What can hang from each mark
dilegit: nugi vedog zadidaz
digev: lero
zadidaz: digev dilegit segun
segun: zadidaz
lero: digev
nugi: dilegit
vedog: pugef
pugef: vedog

Known rows, with every way that one mark hangs from another
zadidaz{digev{lero} dilegit{nugi vedog} segun}: .08; .00; .23; .33; .06; -.06; -.12; -.20; -.04; -.02; -.06; -.08; .01; .01; -.08; .37; .25; .10; .28
zadidaz{digev dilegit{nugi vedog{pugef}}}: .06; .00; .13; .15; -.03; .03; -.17; -.24; -.05; -.11; -.13; .07; -.01; -.04; -.21; .16; .27; .26; .31
dilegit{nugi}: .20; .05; .02; .28; -.06; -.12; -.06; -.32; -.12; -.18; -.23; .29; .08; -.36; -.03; .05; .28; .26; -.07
dilegit{nugi vedog{pugef} zadidaz{digev{lero}}}: .04; .15; .27; .41; .04; -.03; -.04; -.26; -.16; -.10; -.16; .22; -.10; -.49; -.29; .16; .28; .15; .15
zadidaz{digev dilegit{nugi vedog} segun}: .10; -.01; .11; .12; .00; .03; -.06; -.25; -.10; -.07; -.09; -.01; .08; .12; -.20; .34; .21; .19; .36
zadidaz{digev dilegit segun}: .11; -.07; .04; .13; -.03; -.01; -.09; -.12; .04; -.05; .09; -.13; .13; -.02; .05; .12; .23; .09; .34
pugef{vedog}: .22; .08; .04; -.11; -.09; -.14; .08; -.20; -.15; -.08; -.13; .29; .14; -.61; -.01; -.08; .19; .18; -.08
lero{digev}: .17; .08; -.04; .20; -.02; -.17; -.04; -.14; -.07; -.12; .02; .18; .10; -.63; .15; -.01; .20; .20; -.03
segun{zadidaz{digev{lero} dilegit{nugi vedog}}}: .10; .09; .41; .25; -.05; -.10; -.18; -.16; -.02; -.02; -.07; .08; -.07; -.25; -.03; .29; .35; .31; .07
dilegit{nugi vedog zadidaz{digev{lero} segun}}: .08; .15; .24; .38; .08; -.02; .07; -.29; -.22; -.06; -.13; .15; -.01; -.32; -.29; .32; .21; .08; .19
dilegit{nugi vedog{pugef} zadidaz{segun}}: .11; .12; .12; .00; -.01; .02; .13; -.26; -.31; -.19; -.23; .27; -.01; -.21; -.39; .22; .15; .22; .20
segun{zadidaz{digev{lero} dilegit{nugi}}}: .10; .09; .33; .49; -.05; -.15; -.23; -.14; .06; -.04; -.04; .02; -.04; -.26; .17; .16; .40; .29; .06
digev{lero}: .19; .02; .17; .31; -.03; -.19; -.10; -.17; .00; -.08; -.04; .16; .04; -.58; .15; -.01; .29; .10; -.13
segun{zadidaz{digev}}: .14; .10; .18; .10; -.10; -.12; -.02; -.14; .00; -.08; .10; .17; .06; -.60; .03; -.06; .35; .26; .12
nugi{dilegit}: .21; -.06; -.04; .11; -.15; -.08; -.16; -.19; -.06; -.13; -.16; .28; .09; -.26; .09; .01; .23; .19; .03
segun{zadidaz{digev dilegit{nugi vedog}}}: .11; .09; .28; .02; -.12; -.01; -.10; -.19; -.06; -.07; -.09; .14; .00; -.14; -.15; .26; .31; .39; .16
segun{zadidaz{dilegit{nugi vedog}}}: .18; .08; .28; -.12; -.17; -.02; -.09; -.19; -.13; -.12; -.19; .24; -.01; -.14; -.10; .26; .26; .45; -.04
vedog{pugef}: .16; .00; .04; .07; -.07; -.12; -.06; -.17; -.03; -.16; -.03; .20; .05; -.48; .01; -.14; .26; .19; .07
zadidaz{digev}: .14; .02; .02; .22; -.05; -.08; -.06; -.23; .01; -.09; .03; .13; .11; -.47; -.01; -.07; .30; .12; .15
nugi{dilegit{vedog zadidaz{digev}}}: .11; .04; .08; .02; -.14; .13; -.07; -.23; -.18; -.08; -.17; .33; .04; -.28; -.27; .14; .17; .16; .19
dilegit{nugi vedog zadidaz{digev}}: .10; .14; .15; .20; -.04; .08; .05; -.35; -.25; -.12; -.23; .33; .02; -.38; -.39; .19; .21; .24; .11

Rows
.18; .03; .10; -.12; -.19; .11; -.04; -.22; -.24; -.12; -.28; .42; .02; -.27; -.22; .15; .12; .21; .00 => nugi{dilegit{vedog zadidaz}}
.18; .06; .21; .11; -.18; -.10; -.15; -.17; -.06; -.14; -.17; .19; .01; -.15; .10; .15; .31; .44; -.07 => segun{zadidaz{dilegit{nugi}}}
.11; .07; .21; .26; -.12; -.07; -.17; -.19; -.01; -.10; -.07; .09; .02; -.18; .05; .13; .36; .38; .12 => segun{zadidaz{digev dilegit{nugi}}}
.09; -.02; .16; .56; .05; -.13; -.19; -.20; .03; -.04; -.04; -.13; .04; -.01; .12; .26; .31; .09; .24 => zadidaz{digev{lero} dilegit{nugi} segun}
.09; .11; .04; .38; .01; -.01; .09; -.32; -.22; -.14; -.14; .15; .08; -.27; -.20; .18; .23; .15; .26 => dilegit{nugi zadidaz{digev segun}}
.06; .03; .08; .01; -.10; .11; -.08; -.17; -.15; -.11; -.13; .29; -.02; -.31; -.29; .05; .20; .15; .31 => nugi{dilegit{vedog{pugef} zadidaz{digev}}}
.11; -.04; .15; -.03; -.09; .06; -.13; -.17; -.01; -.04; .00; .04; .07; -.14; -.13; .13; .21; .16; .19 => zadidaz{digev dilegit{vedog}}
.08; .09; .26; .18; .04; .00; .10; -.17; -.15; -.02; .03; .09; .02; -.44; -.22; .22; .18; .00; .20 => dilegit{vedog zadidaz{digev{lero} segun}}
.17; -.03; .04; .18; -.05; -.07; -.08; -.23; -.10; -.14; -.17; .03; .09; .11; .04; .23; .21; .24; .11 => zadidaz{dilegit{nugi} segun}
.10; .02; .06; -.02; -.07; .12; .03; -.20; -.20; -.07; -.10; .20; .07; -.13; -.28; .24; .13; .09; .38 => nugi{dilegit{vedog zadidaz{digev segun}}}
.12; .02; .01; .22; -.14; .05; -.12; -.22; -.11; -.10; -.15; .28; .06; -.32; -.07; .02; .24; .15; .17 => nugi{dilegit{zadidaz{digev}}}
.16; -.05; .03; -.14; -.12; -.02; -.14; -.15; -.09; -.13; -.15; .29; .01; -.25; -.12; .02; .21; .19; .18 => nugi{dilegit{vedog{pugef}}}
.17; -.06; .13; -.23; -.08; .03; -.01; -.13; -.09; -.07; -.04; .03; .09; .03; -.10; .25; .12; .17; .15 => zadidaz{dilegit{vedog} segun}
.12; .14; .15; .04; -.07; .05; .04; -.29; -.29; -.20; -.29; .40; -.05; -.38; -.37; .12; .18; .31; .01 => dilegit{nugi vedog{pugef} zadidaz}
.11; .05; .35; .28; -.09; -.13; -.20; -.03; .12; .00; .12; -.03; -.02; -.38; .24; .07; .36; .21; .05 => segun{zadidaz{digev{lero} dilegit}}
.18; .00; .14; .01; -.11; .02; -.12; -.27; -.14; -.13; -.27; .20; .03; -.02; -.15; .25; .20; .32; -.02 => zadidaz{dilegit{nugi vedog}}
.17; -.02; .11; -.03; -.05; .01; -.03; -.24; -.17; -.11; -.20; .08; .07; .15; -.16; .34; .15; .24; .15 => zadidaz{dilegit{nugi vedog} segun}
.11; -.04; .20; .39; -.03; -.09; -.23; -.11; .11; -.01; .05; -.07; .02; -.27; .19; .06; .31; .07; .07 => zadidaz{digev{lero} dilegit}
.12; .03; .22; .06; -.15; -.06; -.14; -.07; .07; -.05; .08; .03; .05; -.26; .11; .04; .33; .30; .13 => segun{zadidaz{digev dilegit}}
.06; .08; .27; .03; -.10; -.01; -.13; -.15; -.04; -.10; -.06; .10; -.05; -.16; -.17; .17; .33; .40; .27 => segun{zadidaz{digev dilegit{nugi vedog{pugef}}}}
.16; .08; .14; -.18; -.07; .07; .19; -.20; -.27; -.12; -.11; .25; .07; -.30; -.30; .19; .09; .15; .09 => dilegit{vedog zadidaz{segun}}
.17; .02; .06; -.17; -.12; .09; .04; -.18; -.27; -.12; -.20; .30; .06; -.11; -.24; .24; .08; .15; .17 => nugi{dilegit{vedog zadidaz{segun}}}
.04; .13; .12; .15; .05; .05; .11; -.29; -.25; -.14; -.13; .18; .00; -.23; -.42; .20; .19; .16; .40 => dilegit{nugi vedog{pugef} zadidaz{digev segun}}
.10; -.06; .17; .36; .03; -.10; -.15; -.09; .09; .00; .12; -.19; .07; -.13; .19; .16; .27; .01; .26 => zadidaz{digev{lero} dilegit segun}
